Known rows, with every step that occurs
lovet-dami-furulam-memok-bozab: -7  -2  4  4  -12  -12  11  7  -10  3  -21  -8  -9  11  7  6  9  20  8  -7  6  9  1  -12  -2  1  -2  2  11  0  -12  -2  29
duti-dami-furulam-memok: -3  -7  7  7  -16  -12  5  2  -9  -4  -16  -9  -13  9  11  14  3  18  3  -2  6  6  5  -17  -5  -6  -1  -4  10  0  -10  1  8
muvel-tisa-furulam-zife: 4  0  -2  5  -25  -6  6  3  -7  0  3  -5  -11  8  -4  36  -7  -1  3  -15  12  15  -2  -15  -6  0  -4  3  -9  5  1  15  -1
muvel-tisa: 3  0  -2  3  -17  -4  9  6  -3  1  11  -5  -9  2  -3  22  -9  1  3  -5  10  12  1  -1  -4  1  -6  5  6  7  -7  14  -6
tisa-furulam-dami-bozab: -4  2  7  6  8  -3  -4  8  -5  3  3  -7  -11  -1  8  28  7  11  6  -3  -1  11  -2  -18  -5  -3  1  -5  -12  5  -1  2  18
duti-dami-furulam: -5  -3  4  6  -7  -9  3  5  -8  -1  -10  -11  -11  11  10  13  -3  21  3  -1  5  7  6  -13  -5  -7  -2  -4  14  2  -11  4  9
muvel-tisa-furulam: 3  1  -5  6  -16  -3  5  4  -6  -1  6  -1  -9  5  -3  36  -10  -3  4  -5  10  17  -3  -13  -4  0  -6  4  -6  10  -1  16  -3
tisa-furulam-dami-duti-vufas: -2  -3  4  10  -7  1  1  7  0  -4  -7  -13  -10  11  1  23  -2  9  4  5  -1  12  0  -14  -5  -12  -1  -2  -2  3  2  6  13
furulam-dami-bozab-memok: -10  2  14  2  7  0  -3  9  2  5  5  -10  -11  -6  11  14  11  19  2  -6  -5  3  6  0  -10  -3  2  1  9  -2  -13  7  7
duti-dami-bozab-memok-furulam: -10  -4  13  7  1  -6  2  5  1  6  -11  -6  -13  1  21  17  5  17  -1  6  -2  2  -1  -1  -7  -2  -3  -7  0  3  -12  13  -7
furulam-memok-bozab: 5  -10  4  2  -12  -10  13  2  -5  2  -14  -1  -12  3  2  5  11  0  5  4  9  2  -7  -9  2  5  3  5  -8  0  -1  1  13
dami-furulam-memok-lovet: -5  -5  1  8  -8  1  6  -3  -4  -7  -16  -6  -6  14  5  13  5  -7  1  -3  8  5  -3  -16  -4  -10  -2  3  4  2  -12  -1  18
muvel-tisa-furulam-memok-lovet-dami: 1  3  -2  10  -25  -4  7  3  -7  -3  -11  -4  -7  1  -2  34  -5  -6  3  -13  11  17  -5  -14  -8  1  -7  5  -14  11  -3  13  3
furulam-zife: 2  -5  5  0  -15  -8  9  1  -1  0  -1  -12  -10  9  0  4  5  3  4  -12  10  3  -4  -6  -5  -2  2  3  -5  -3  -2  -2  6
zife-furulam-memok-bozab: 0  -13  0  6  -1  -8  8  3  0  -2  -19  0  -13  4  7  2  3  4  10  1  5  8  -4  -14  -5  3  5  6  -19  -2  -9  -6  16
duti-vufas-muvel-tisa-furulam-memok: 7  4  -5  4  -27  -6  7  12  1  -3  -15  -2  -8  17  -2  29  -11  -18  7  11  5  14  -7  -11  -4  1  -3  4  0  7  6  9  -6
zife-furulam-dami: -7  -5  4  6  8  -4  -2  9  4  -4  -4  -10  -12  1  6  2  -2  19  11  -8  0  12  5  -7  -13  -5  3  3  -10  -1  -13  -7  16
bozab-memok-lovet: -7  1  2  5  2  7  3  -5  9  -6  -12  -3  -1  4  3  8  1  -11  -2  4  3  4  -7  5  -12  -6  -1  13  0  5  -11  11  -9
dami-duti-vufas-muvel-tisa-furulam: 1  -3  -5  10  -18  6  14  11  4  -3  -3  -8  -8  21  -5  19  -9  -15  2  19  2  13  -3  -6  -1  -12  -3  0  11  8  2  12  1
vufas-duti: -5  1  -10  6  5  3  13  7  7  -5  7  -4  -8  15  -4  5  3  -12  10  3  5  11  -1  -6  -1  -1  -3  0  -4  5  1  -3  4
muvel-tisa-furulam-dami: 1  3  0  6  -15  -4  0  8  -7  -1  6  -6  -10  2  -2  37  -8  9  5  -13  7  19  2  -12  -8  -2  -5  2  -5  7  -1  16  3
duti-vufas: 4  0  0  0  -14  -6  7  9  6  2  -13  -10  -7  12  5  13  -12  -1  4  13  2  3  -3  -1  -4  -2  -5  6  8  2  -1  7  -6
lovet-dami-duti-vufas: -5  -1  3  7  -17  -3  16  12  4  2  -12  -18  -6  9  4  0  -3  13  4  8  0  6  2  3  -4  -7  -5  1  17  3  -8  3  10
zife-furulam-dami-bozab: -9  -3  7  7  14  -3  -3  12  3  3  0  -9  -14  -3  13  6  2  19  9  -8  -3  9  6  -10  -11  -3  3  -2  -10  -1  -16  -5  19
bozab-memok-furulam-zife: -9  -9  8  3  -8  -2  4  -4  9  -3  -15  -6  -8  16  10  12  9  2  2  1  3  5  -8  5  -9  -5  -4  5  -6  -2  -10  12  -9
furulam-memok: 4  -9  4  4  -16  -6  11  1  -1  -6  -3  -5  -9  0  3  8  9  -4  5  4  6  5  -7  -7  -1  0  -1  4  -4  1  -5  -5  3
zife-furulam-dami-duti-vufas: -7  -8  4  9  0  1  3  11  7  -4  -10  -14  -12  8  6  2  -6  17  7  1  -4  9  8  -5  -12  -12  2  1  0  -3  -13  -1  14
dami-duti-vufas-muvel-tisa: 1  -4  -3  8  -19  5  17  12  6  -1  0  -9  -8  18  -5  10  -9  -14  1  18  2  9  0  1  -1  -12  -3  1  19  6  -2  10  -1
duti-vufas-muvel: 4  4  -4  1  -9  -5  8  13  7  -1  -12  -6  -6  18  0  8  -8  -13  8  17  2  8  -7  -1  -3  -2  -1  4  7  5  3  0  -1
lovet-memok-bozab: 4  -6  0  -5  -5  -9  16  7  -1  2  -10  -1  -5  6  13  -2  2  1  8  -13  8  3  -8  -2  -4  0  5  2  -14  7  2  5  20
bozab-memok: -6  -2  3  1  -2  1  4  -1  7  -6  -1  -3  -6  5  4  10  4  0  3  9  1  6  -4  4  -8  -3  -1  12  8  1  -12  9  -12
muvel-tisa-furulam-memok-bozab: 6  -3  -2  6  -22  -8  8  4  -10  1  -6  2  -12  5  -2  36  -3  -3  4  -5  12  15  -5  -16  -1  4  -3  5  -11  7  2  17  3

Rows
-9  5  8  8  9  3  -7  3  0  1  -8  -5  -7  0  8  29  6  4  2  -5  -1  10  -4  -14  -10  -6  1  0  -14  5  -4  8  12 -> tisa-furulam-dami-bozab-memok-lovet
5  7  -5  1  -20  -5  8  15  4  1  -8  -5  -7  17  -3  19  -15  -14  6  11  4  11  -3  -1  -5  0  -3  5  11  7  2  10  -8 -> duti-vufas-muvel-tisa
-2  -9  0  10  -2  0  6  0  5  -9  -19  -3  -8  2  6  2  0  -9  6  -3  5  8  -6  -12  -11  -3  1  6  -24  2  -12  -9  10 -> zife-furulam-memok-lovet
-2  -4  2  15  -12  2  9  -1  -3  -9  -18  -7  -5  5  2  18  7  -9  3  2  6  11  -11  -17  -5  -7  -2  0  -19  8  -1  -2  15 -> tisa-furulam-memok-lovet-dami-duti
-3  -11  7  5  -8  -7  7  0  4  0  -11  -10  -10  17  10  8  6  3  4  -4  8  5  -11  0  -4  -4  -5  -5  -15  0  -3  2  8 -> memok-furulam-zife
-11  3  4  8  -9  7  8  1  11  -3  -26  -11  0  8  4  5  -3  -3  -2  7  -1  4  -3  7  -13  -10  -4  12  10  4  -13  14  -7 -> bozab-memok-lovet-dami-duti-vufas
-5  -11  8  3  -14  -2  12  10  7  -3  -16  -13  -4  13  21  5  -1  7  5  -9  -1  5  -5  5  -9  -14  -4  -8  -10  6  -2  8  15 -> lovet-memok-furulam-dami-duti-vufas
0  -5  -2  7  -11  6  16  11  8  -3  -3  -11  -7  19  -2  2  -3  -14  2  23  0  6  -3  1  0  -13  0  0  16  4  -2  3  4 -> dami-duti-vufas-muvel
-8  -10  4  11  6  2  3  8  5  -6  0  -13  -13  4  5  -2  0  17  8  -3  -2  11  7  -6  -11  -12  3  0  -4  -2  -15  -5  19 -> zife-furulam-dami-duti
-8  -1  -4  8  -7  -5  9  5  -1  -4  -8  -9  -12  24  2  10  3  6  7  -11  8  10  8  -17  -5  -6  -1  -6  4  0  -2  0  10 -> vufas-duti-dami-furulam-zife
-10  -8  5  4  1  1  3  -2  10  -4  -11  -3  -6  12  12  13  6  0  3  13  0  8  -9  8  -7  -4  -6  5  -2  2  -12  13  -11 -> bozab-memok-furulam
0  -8  1  8  -14  4  15  8  7  -1  -4  -14  -8  15  2  6  -7  -3  0  20  0  2  0  1  0  -14  -4  1  17  2  -4  8  1 -> dami-duti-vufas
-8  7  5  8  7  1  9  7  2  6  -12  -10  -3  -4  7  4  2  -1  1  -7  4  3  -6  -2  -8  -2  -3  0  -6  9  -11  0  16 -> memok-lovet-dami-bozab
-6  6  1  7  0  0  9  4  3  -1  -17  -11  0  0  1  -1  -1  -1  3  -7  7  7  -8  1  -9  -3  -4  5  -7  9  -8  -2  14 -> memok-lovet-dami
-9  1  -6  9  0  -2  8  7  0  -5  -5  -7  -11  21  3  11  0  4  9  -2  5  12  7  -15  -4  -6  -3  -6  7  3  -3  0  7 -> vufas-duti-dami-furulam
-8  -2  -5  10  -7  -4  10  5  -2  -7  -9  -6  -12  19  3  12  4  2  8  -3  6  11  6  -18  -4  -5  -3  -6  4  2  -3  -2  7 -> vufas-duti-dami-furulam-memok
-13  -9  10  7  -6  4  2  3  12  -3  -18  -11  -7  15  12  14  3  10  0  12  -5  6  -1  10  -10  -12  -6  3  9  -2  -11  18  -7 -> bozab-memok-furulam-dami-duti-vufas
-5  -5  2  2  -11  -6  5  0  -6  -2  -5  -11  -10  22  4  13  4  8  3  -11  9  5  2  -15  -4  -9  0  1  12  -4  -10  0  20 -> dami-furulam-zife
3  5  -8  6  -7  0  7  10  -2  -5  8  3  -7  12  -8  24  -3  -19  9  3  9  22  -9  -10  -3  0  0  2  -5  13  2  4  4 -> vufas-muvel-tisa-furulam
-7  -4  4  11  1  -2  7  5  3  -2  -21  -5  -9  -3  12  3  4  0  6  -7  2  7  -3  -13  -12  0  1  2  -22  3  -17  -9  15 -> zife-furulam-memok-lovet-dami-bozab
-9  1  5  3  -14  -11  8  6  -7  1  -14  -15  -8  14  6  5  6  22  7  -17  7  9  3  -11  -6  -4  -2  0  14  -2  -13  -4  25 -> lovet-dami-furulam-zife
-4  -4  7  5  -17  -13  3  3  -9  -1  -14  -14  -13  15  9  11  0  22  2  -12  8  5  7  -16  -7  -8  1  -4  10  -3  -8  2  11 -> duti-dami-furulam-zife
3  8  -3  3  -19  -5  2  16  2  0  -11  -6  -8  16  -3  28  -13  -6  7  4  2  16  -2  -7  -8  -2  -2  3  4  7  6  10  0 -> duti-vufas-muvel-tisa-furulam-dami
-6  -3  -4  9  -5  -6  12  6  -4  -2  -17  -3  -13  21  3  11  6  4  8  -3  8  10  6  -19  -2  -2  0  -5  1  1  0  2  14 -> vufas-duti-dami-furulam-memok-bozab
6  6  -5  2  -26  -7  7  12  2  0  -14  -5  -8  21  -4  27  -13  -14  6  2  7  13  -5  -10  -6  -1  -2  4  0  5  7  10  -3 -> duti-vufas-muvel-tisa-furulam-zife
-13  1  4  9  -3  9  8  -1  9  -6  -16  -9  0  4  3  1  4  -3  -2  3  1  6  -4  7  -12  -10  -2  11  7  5  -15  10  -3 -> bozab-memok-lovet-dami-duti
-5  -9  8  0  -6  -5  8  8  5  -4  -10  -9  -4  7  21  4  4  10  8  -17  2  7  -8  4  -10  -8  -3  -8  -19  8  -3  3  17 -> lovet-memok-furulam-dami
-7  -4  4  9  -8  0  17  9  1  -1  0  -16  -7  4  2  -5  5  14  5  4  2  9  0  2  -3  -7  -3  0  13  4  -11  -3  16 -> lovet-dami-duti
-8  -8  9  6  4  -4  0  7  3  0  -7  -12  -10  9  11  10  6  16  6  0  2  9  -5  4  -6  -6  -6  -7  -9  3  -6  4  13 -> memok-furulam-dami
-11  3  -1  9  5  0  9  8  5  1  -1  -4  -12  9  8  13  6  1  6  1  -1  7  5  -8  -6  0  -2  -5  2  4  -4  6  -7 -> vufas-duti-dami-bozab-memok
-1  0  3  6  2  -4  -4  5  -4  -4  -1  -8  -9  4  2  23  3  11  8  -4  3  15  -4  -15  -7  -5  0  -1  -12  5  2  0  15 -> tisa-furulam-dami
-11  4  13  5  10  3  -3  6  3  5  -2  -10  -9  -6  10  13  9  12  -1  -8  -3  2  3  0  -12  -5  2  1  2  1  -13  8  8 -> furulam-dami-bozab-memok-lovet
-3  0  8  9  -10  -3  11  3  -1  1  -17  -8  -6  -6  7  6  11  -5  1  -6  5  2  -7  -7  -6  1  -2  1  -11  6  -9  -5  12 -> furulam-memok-lovet-dami-bozab
-2  -11  3  0  -6  -5  13  5  6  -4  -9  -5  -3  10  21  4  2  -3  8  -8  4  6  -13  3  -6  -6  -4  -6  -20  10  -2  4  11 -> lovet-memok-furulam
-4  -5  8  6  -10  1  6  11  4  0  -4  -19  -11  8  2  6  -2  17  2  3  -2  5  8  1  -6  -14  -1  -1  16  -1  -4  6  11 -> furulam-dami-duti-vufas
-7  0  11  5  -1  -7  3  5  -1  6  -5  -6  -13  -4  16  15  4  16  0  4  -2  1  3  -4  -8  0  1  -3  6  2  -12  11  -9 -> duti-dami-bozab-memok
-13  -1  8  8  16  3  -5  6  7  1  -10  -7  -10  -3  13  7  2  12  5  -9  -4  7  4  -6  -17  -6  4  3  -13  0  -19  1  13 -> zife-furulam-dami-bozab-memok-lovet
-12  5  -1  11  8  4  8  6  7  1  -8  -4  -9  8  7  12  4  -6  3  -2  1  6  3  -8  -9  -3  -2  -4  -4  6  -4  7  -4 -> vufas-duti-dami-bozab-memok-lovet
-7  -8  10  0  0  -5  8  10  4  2  -6  -8  -6  4  26  8  7  9  7  -17  0  4  -7  3  -8  -6  -2  -12  -19  8  -5  4  19 -> lovet-memok-furulam-dami-bozab
-14  -10  10  8  0  6  2  0  9  -5  -9  -9  -8  11  10  10  9  11  1  8  -3  8  -2  10  -9  -12  -5  2  6  0  -13  14  -2 -> bozab-memok-furulam-dami-duti
-2  -9  2  3  -8  -7  9  1  -9  0  -16  -2  -11  17  6  13  9  5  4  0  9  5  -1  -18  2  -3  1  3  9  -2  -9  3  25 -> dami-furulam-memok-bozab
